Each row was made from one small tree. The marks that hang from a mark follow it in brackets, in alphabetical order. Every link used is in the known rows. Write each row's tree.
Known rows:
tulu{lela}: [-0.97 -0.27 -0.24  0.44  0.57  0.68  2.41 -0.21 -1.69  1.08  0.53  0.13
  2.74  0.21 -1.08 -0.08 -0.23 -0.95  0.29 -1.01 -0.15  0.51  1.42]
bitap{tivop{ginovez{retum}}}: [-0.25 -1.04 -0.20 -0.84 -0.03 -0.10 -2.89  0.69  0.76 -1.78 -1.00  0.22
  3.22  0.11 -1.02  0.00  0.00  0.35  0.13 -0.71 -0.28  0.75 -1.27]
lanu{ginovez{bida retum} timun vobo}: [ 0.25  0.83 -0.58 -0.67 -0.24 -0.05  0.01 -0.60 -1.00  0.93 -1.10  0.16
 -0.80  0.31  0.76  0.10  0.23  1.11 -0.32  2.13 -0.40 -0.34 -1.54]
ginovez{lanu}: [-0.36 -0.25  0.32  0.11  0.44  0.05  2.89  0.10 -0.19  0.74  0.27 -0.07
  0.93 -0.49 -0.63 -0.12 -0.52 -0.91  0.02 -1.64 -0.17  0.92  2.02]
lela{tulu}: [-0.85 -0.30  0.17  0.64  0.35  0.14  1.31  0.31 -0.29  0.09 -0.26  0.00
  2.81 -0.39 -0.40  0.34 -0.99  0.03  0.29 -2.62 -0.37  1.26  1.39]
lanu{timun vobo}: [-0.26  0.31 -0.72  1.24  0.42  0.36  2.20 -0.27 -1.08  0.79 -0.62  0.26
  0.66  0.06 -0.13  0.01 -0.90  0.66 -0.33  0.41 -0.85 -0.11  0.79]
lanu{bitap vobo}: [-0.38  0.25 -0.12  1.90  0.26  0.72  4.30 -0.87 -0.62  0.31  0.75  0.24
  1.39 -0.02  0.53  0.03 -0.96  0.13 -0.25 -0.12  0.23 -1.15 -0.44]
tivop{bitap ginovez}: [-1.65 -0.62 -0.22  0.70  0.41  0.11 -0.68  0.01  0.03 -0.95  0.56 -0.50
  2.64  0.36  0.11  0.30 -0.60  0.47  0.41 -0.73 -1.22  0.03  0.32]
bida{ginovez{lanu{timun vobo} retum}}: [ 1.38  0.42 -0.61  0.18  0.03 -0.31  0.89  0.80  0.22  1.07 -0.20 -0.85
 -4.12  0.10 -0.24 -0.26  0.54  0.16 -0.62  1.04 -0.26 -0.24  0.40]
ginovez{bida lanu retum}: [ 0.32 -0.05  0.56 -1.71  0.17 -0.49  0.64  0.28 -0.04  0.19  0.40 -0.71
 -0.82 -0.42 -0.64  0.25  0.55 -1.09  0.45 -0.52  0.20  0.72  1.02]
ginovez{bida lanu{bitap timun} retum}: [ 0.85  0.53  0.47 -0.85 -0.43 -0.22  0.50  0.03  0.06  0.65  0.15  0.54
 -2.96 -0.61  0.37 -0.01  0.52  0.18  0.24  1.26  0.69 -0.44  0.62]
bitap{tivop{ginovez}}: [-0.79 -0.83 -0.01 -0.10  0.16  0.07 -1.96  0.52  0.42 -1.47 -0.51  0.12
  3.96  0.38 -0.80 -0.06 -0.61  0.23  0.15 -1.33 -0.58  0.69 -0.56]
tivop{bitap}: [-1.18 -0.38  0.02  0.63  0.57  0.35  3.16 -0.16 -0.15 -0.54  0.46 -0.17
  1.57 -0.21 -0.53  0.38 -0.76  0.06  0.41 -0.73 -0.81  0.00  1.26]
tivop{ginovez{bida retum{lela}}}: [-0.22 -0.40  0.06 -1.61  0.10 -0.66 -6.92 -0.15 -0.17 -1.32  0.23 -1.28
  0.67  0.66 -0.15  0.35  1.11 -1.08  0.69 -0.03 -0.16  0.69  0.39]
lanu{ginovez timun vobo}: [-0.51  0.65 -0.85  1.16  0.02  0.48  2.02 -0.80 -1.23  1.42 -1.22  0.90
  1.02  0.19  0.73 -0.21 -0.82  1.27 -0.75  0.92 -0.74 -0.06 -0.66]
bitap{tivop{ginovez{lanu}}}: [-0.11 -0.68  0.30 -0.57  0.05 -0.14 -2.09  1.08  0.97 -0.84 -0.03  0.30
  1.91  0.15 -0.56 -0.35 -0.38 -0.37  0.05 -1.35 -0.25  0.79 -0.17]
bida{ginovez{lanu{bitap} retum{lela}}}: [ 1.33  0.03  0.45 -0.09 -0.22 -0.33 -1.42  0.12  0.91 -0.02  0.90 -0.64
 -4.06 -0.17 -0.15 -0.25  1.22 -1.52 -0.13  0.22  1.30 -0.31  0.92]
retum{lela{tulu}}: [-0.33 -0.29  0.24  0.27  0.35 -0.03 -2.58  0.19 -0.15 -0.49 -0.18  0.07
  1.08 -0.18 -0.39  0.26 -0.30 -1.05  0.29 -2.15 -0.02  1.40  2.02]
lanu{bitap timun vobo}: [-0.11  0.58 -0.48  2.02  0.06  0.69  3.08 -0.70 -0.88  0.83 -0.02  0.83
 -0.08 -0.08  0.68 -0.08 -1.00  1.00 -0.38  1.00 -0.14 -1.18 -0.02]
bida{ginovez{lanu}}: [ 0.08 -0.01  0.29  0.32  0.35 -0.27  2.32  0.47  0.25  0.66  0.69 -1.30
 -1.05 -0.01 -0.70 -0.12  0.00 -0.94 -0.04 -1.53 -0.22  0.67  1.77]
bida{ginovez}: [-0.52 -0.15 -0.04  0.78  0.48 -0.03  2.45 -0.09 -0.33  0.01  0.16 -1.43
  1.07  0.18 -0.91  0.15 -0.22 -0.32  0.11 -1.42 -0.54  0.51  1.36]
ginovez{bida retum}: [-0.33 -0.17  0.21 -1.21  0.26 -0.26  0.75 -0.27 -0.52 -0.44 -0.08 -0.84
  1.21 -0.20 -0.79  0.51  0.32 -0.39  0.58 -0.54 -0.14  0.60  0.60]

Write each row's tree:
[-0.29  0.92 -0.58  1.94 -0.31  0.77  3.08 -1.21 -0.99  1.48 -0.71  1.52
  0.35  0.07  1.53 -0.33 -0.91  1.57 -0.81  1.62  0.00 -1.18 -1.42] : lanu{bitap ginovez timun vobo}
[-0.18  0.44 -0.37  0.64 -0.63  0.41  1.62 -1.04 -0.44  1.00 -1.61  1.83
  0.60 -0.62  0.68 -0.20 -0.21  1.62 -0.52  1.37  0.31 -0.18 -0.94] : lanu{bitap ginovez{retum} timun}
[-0.08 -0.71  0.05 -0.05 -0.40  0.18 -1.99  0.22  1.03 -1.70 -0.47  0.87
  2.40 -0.01 -0.26 -0.10 -0.10  0.71  0.05 -0.06  0.50 -0.36 -2.08] : lanu{bitap{tivop{ginovez{retum}}}}
[ 0.28 -0.18  0.30 -1.65  0.28 -0.40 -3.09 -0.37 -0.31 -0.91  0.05 -0.78
 -0.39  0.03 -0.79  0.42  0.93 -1.43  0.65 -0.07  0.22  0.70  1.23] : ginovez{bida retum{lela}}
[ 1.13  0.62 -0.15 -1.11  0.03 -0.36  0.13  0.43 -0.34  0.86  0.07 -0.34
 -3.26 -0.02  0.15  0.05  0.45 -0.10 -0.02  1.36 -0.13 -0.26  0.28] : ginovez{bida lanu{timun vobo} retum}
[-0.40  0.19  0.21 -0.76  0.02 -0.48 -3.06  0.70  0.12 -0.21  0.89 -0.62
 -1.96  0.49  0.73  0.18  0.12  0.45  0.67  0.86 -1.10 -0.24  0.86] : tivop{bitap ginovez{bida lanu{timun}}}
[-0.58 -0.44  0.39 -1.20  0.10 -0.24 -3.25  0.43  0.19 -1.74  0.03 -0.69
  2.82  0.74 -0.48  0.23 -0.10 -0.05  0.73 -0.80 -0.48  0.37 -0.87] : bitap{tivop{ginovez{bida}}}
[ 0.21  0.74 -0.75  1.14 -0.52  0.61  2.16 -1.00 -0.56  1.18 -1.16  1.65
 -0.38 -0.20  1.23 -0.25 -0.33  1.72 -0.87  2.19  0.28 -1.12 -2.11] : lanu{bitap ginovez{retum} timun vobo}
[ 1.07  0.11 -0.27 -0.02  0.23 -0.34  1.94  0.66  0.39  0.69  0.61 -1.34
 -2.86  0.18 -0.45 -0.13  0.51 -0.71 -0.48 -0.04  0.04 -0.21 -0.13] : bida{ginovez{lanu{vobo} retum}}
[ 0.51  0.14 -0.18  0.23 -0.52  0.69  2.20 -0.49  0.50 -0.41 -0.85  1.75
  0.72 -0.05  0.50 -0.31 -0.38  0.94 -0.78  1.26  0.89 -1.23 -3.80] : lanu{bitap{tivop} ginovez{retum} vobo}
[ 0.01  0.21  0.16 -1.66 -0.09 -0.36 -3.25 -0.85 -0.57 -0.17 -0.57 -0.23
 -0.05  0.18  0.03  0.20  1.02 -0.90  0.22  0.47  0.37  0.71 -0.28] : lanu{ginovez{bida retum{lela}}}
[ 0.43 -0.74  0.14 -0.53 -0.38  0.04 -6.03  0.16  1.16 -2.17 -0.32  0.90
  0.72  0.18 -0.22 -0.20  0.55 -0.40  0.07  0.40  0.91 -0.29 -1.39] : lanu{bitap{tivop{ginovez{retum{lela}}}}}
[ 1.17  0.35  0.05  0.38 -0.45 -0.20  1.25  0.39  0.63  0.87 -0.08 -0.04
 -3.79 -0.48  0.02 -0.33  0.55  0.43 -0.29  0.92  0.54 -0.45  0.76] : bida{ginovez{lanu{bitap timun} retum}}
[ 0.42  0.43 -0.41  0.75  0.30  0.16  2.10  0.26 -0.56  1.42 -0.12  0.42
 -1.37 -0.17  0.07 -0.27 -0.60  0.08 -0.49  0.30 -0.54 -0.02  1.22] : ginovez{lanu{timun vobo}}
[ 0.43 -0.13  0.48 -1.57  0.08 -0.60 -4.52  0.37  0.00 -0.98 -0.02 -0.57
 -0.77 -0.07 -0.34  0.60  0.68 -1.12  0.73 -1.08  0.41  1.06  0.99] : ginovez{bida retum{lela{tulu}}}
[-0.35  0.43  0.38 -0.58 -0.46  0.12  1.62 -1.18 -0.42  0.19 -0.21  0.49
  0.91 -0.18  0.84  0.18  0.27  0.48  0.15  0.77  0.74 -0.50 -1.65] : lanu{bitap ginovez{bida retum}}
[ 0.54 -0.31 -0.15 -0.32  0.29 -0.44 -2.46  0.04  0.22 -0.67 -0.19 -1.45
 -1.30  0.12 -1.13  0.10  1.01 -1.21  0.05 -0.39  0.09  0.72  1.33] : bida{ginovez{retum{lela}}}
[-0.94 -0.51  0.06  0.23  0.30 -0.09 -0.82  0.60  0.52 -0.34  1.17 -0.35
  0.52  0.17  0.28  0.02 -0.34 -0.21  0.27 -0.78 -0.90  0.10  0.69] : tivop{bitap ginovez{lanu}}
[-0.33  0.14 -0.66  0.22  0.10  0.32  2.41 -0.73 -0.65  0.80 -0.88  0.42
  1.71  0.00  0.31 -0.04 -0.16  0.56 -0.71  0.40 -0.18  0.05 -1.76] : lanu{ginovez{retum} vobo}
[ 0.14  0.21  0.36 -1.70 -0.29 -0.51 -4.73 -0.15 -0.16 -0.24 -0.69  0.04
 -0.39  0.09  0.51  0.38  0.78 -0.63  0.29 -0.55  0.48  1.18 -0.37] : lanu{ginovez{bida retum{lela{tulu}}}}
[ 0.36 -0.15  0.40  0.12 -0.12  0.15  2.75 -0.10  0.45  0.49  0.38  0.69
 -0.45 -0.91 -0.14 -0.17  0.03 -0.53 -0.10 -0.40  0.83 -0.07  0.52] : ginovez{lanu{bitap} retum}
[ 0.47  0.33 -0.04  0.46  0.13 -0.29  1.20  0.64  0.02  1.09 -0.12 -0.74
 -2.34 -0.09 -0.55 -0.24  0.02 -0.03 -0.17 -0.29 -0.50  0.65  2.26] : bida{ginovez{lanu{timun}}}
[ 0.07 -0.30 -0.41 -0.45 -0.16 -0.44 -3.11  0.71  0.21  0.54 -0.80  0.33
 -0.18 -0.24 -0.10 -0.23  0.27  0.51 -0.12  0.18 -0.60  0.98  0.97] : tivop{ginovez{lanu{timun} retum}}
[ 1.45 -0.22  0.56 -0.45 -0.41 -0.10  1.36  0.94  1.73 -0.82  0.27  0.05
 -2.57 -0.34 -0.74 -0.36  0.54 -0.32 -0.18 -0.02  1.21 -0.54 -1.00] : bida{ginovez{lanu{bitap{tivop}} retum}}
[ 1.22  0.32 -0.02  0.75 -0.13  0.01  2.83  0.24  0.63  0.74  1.17 -0.77
 -3.58  0.04  0.37 -0.26  0.44 -0.38 -0.56  0.51  0.79 -1.30 -0.95] : bida{ginovez{lanu{bitap vobo} retum}}
[ 0.68  0.55  0.15  1.55  0.10  0.20  3.79  0.03  0.26  0.84  1.67 -0.93
 -2.82  0.29  0.66 -0.27 -0.16 -0.55 -0.45 -0.10  0.58 -1.36 -0.27] : bida{ginovez{lanu{bitap vobo}}}
[ 0.11 -0.04  0.59 -0.87 -0.37 -0.39 -2.28  0.07  0.45 -0.20  1.13 -0.44
 -0.54  0.09  0.84  0.07  0.67 -0.32  0.45  0.10  0.56 -0.37 -0.67] : tivop{ginovez{bida lanu{bitap} retum}}
[ 0.10 -0.01  0.13  0.81 -0.25  0.57  1.61 -0.01  0.26 -0.64 -0.94  1.70
  0.91 -0.43 -0.45 -0.21 -0.88  0.98 -0.03  0.54  0.26 -0.51 -0.09] : lanu{bitap{tivop} timun}
[-0.18  0.15 -0.04  1.44  0.01  0.32  0.23 -0.08  0.08  0.61  1.47  0.10
  0.22  0.41  1.35 -0.32 -0.56 -0.14 -0.36 -0.17  0.17 -1.05 -0.86] : tivop{ginovez{lanu{bitap vobo}}}
[-0.85 -0.49  0.03 -1.14  0.12 -0.43 -2.84  0.16  0.16 -1.47  0.70 -1.22
  0.67  0.53  0.14  0.63  0.46  0.37  0.84  0.30 -0.79 -0.22 -0.63] : tivop{bitap ginovez{bida retum}}
[-0.44  0.19  0.77 -0.16 -0.18 -0.19 -1.30 -0.11  0.12  0.19  1.68 -0.45
  0.19  0.34  1.11  0.02  0.06 -0.47  0.51 -0.50  0.28 -0.45  0.07] : tivop{ginovez{bida lanu{bitap}}}
[-1.09 -0.84 -0.35 -0.06  0.19 -0.08 -1.55  0.19  0.40 -1.26  0.16 -0.44
  1.85  0.13 -0.16  0.34  0.00  0.63  0.33 -0.11 -0.89  0.07 -0.21] : tivop{bitap ginovez{retum}}
[-0.14  0.37  0.01  0.69 -0.60  0.69  1.52 -0.52  0.19  0.05 -1.60  2.36
  1.31 -0.31  0.42 -0.43 -0.83  1.63 -0.45  1.06  0.37 -0.44 -1.60] : lanu{bitap{tivop} ginovez timun}
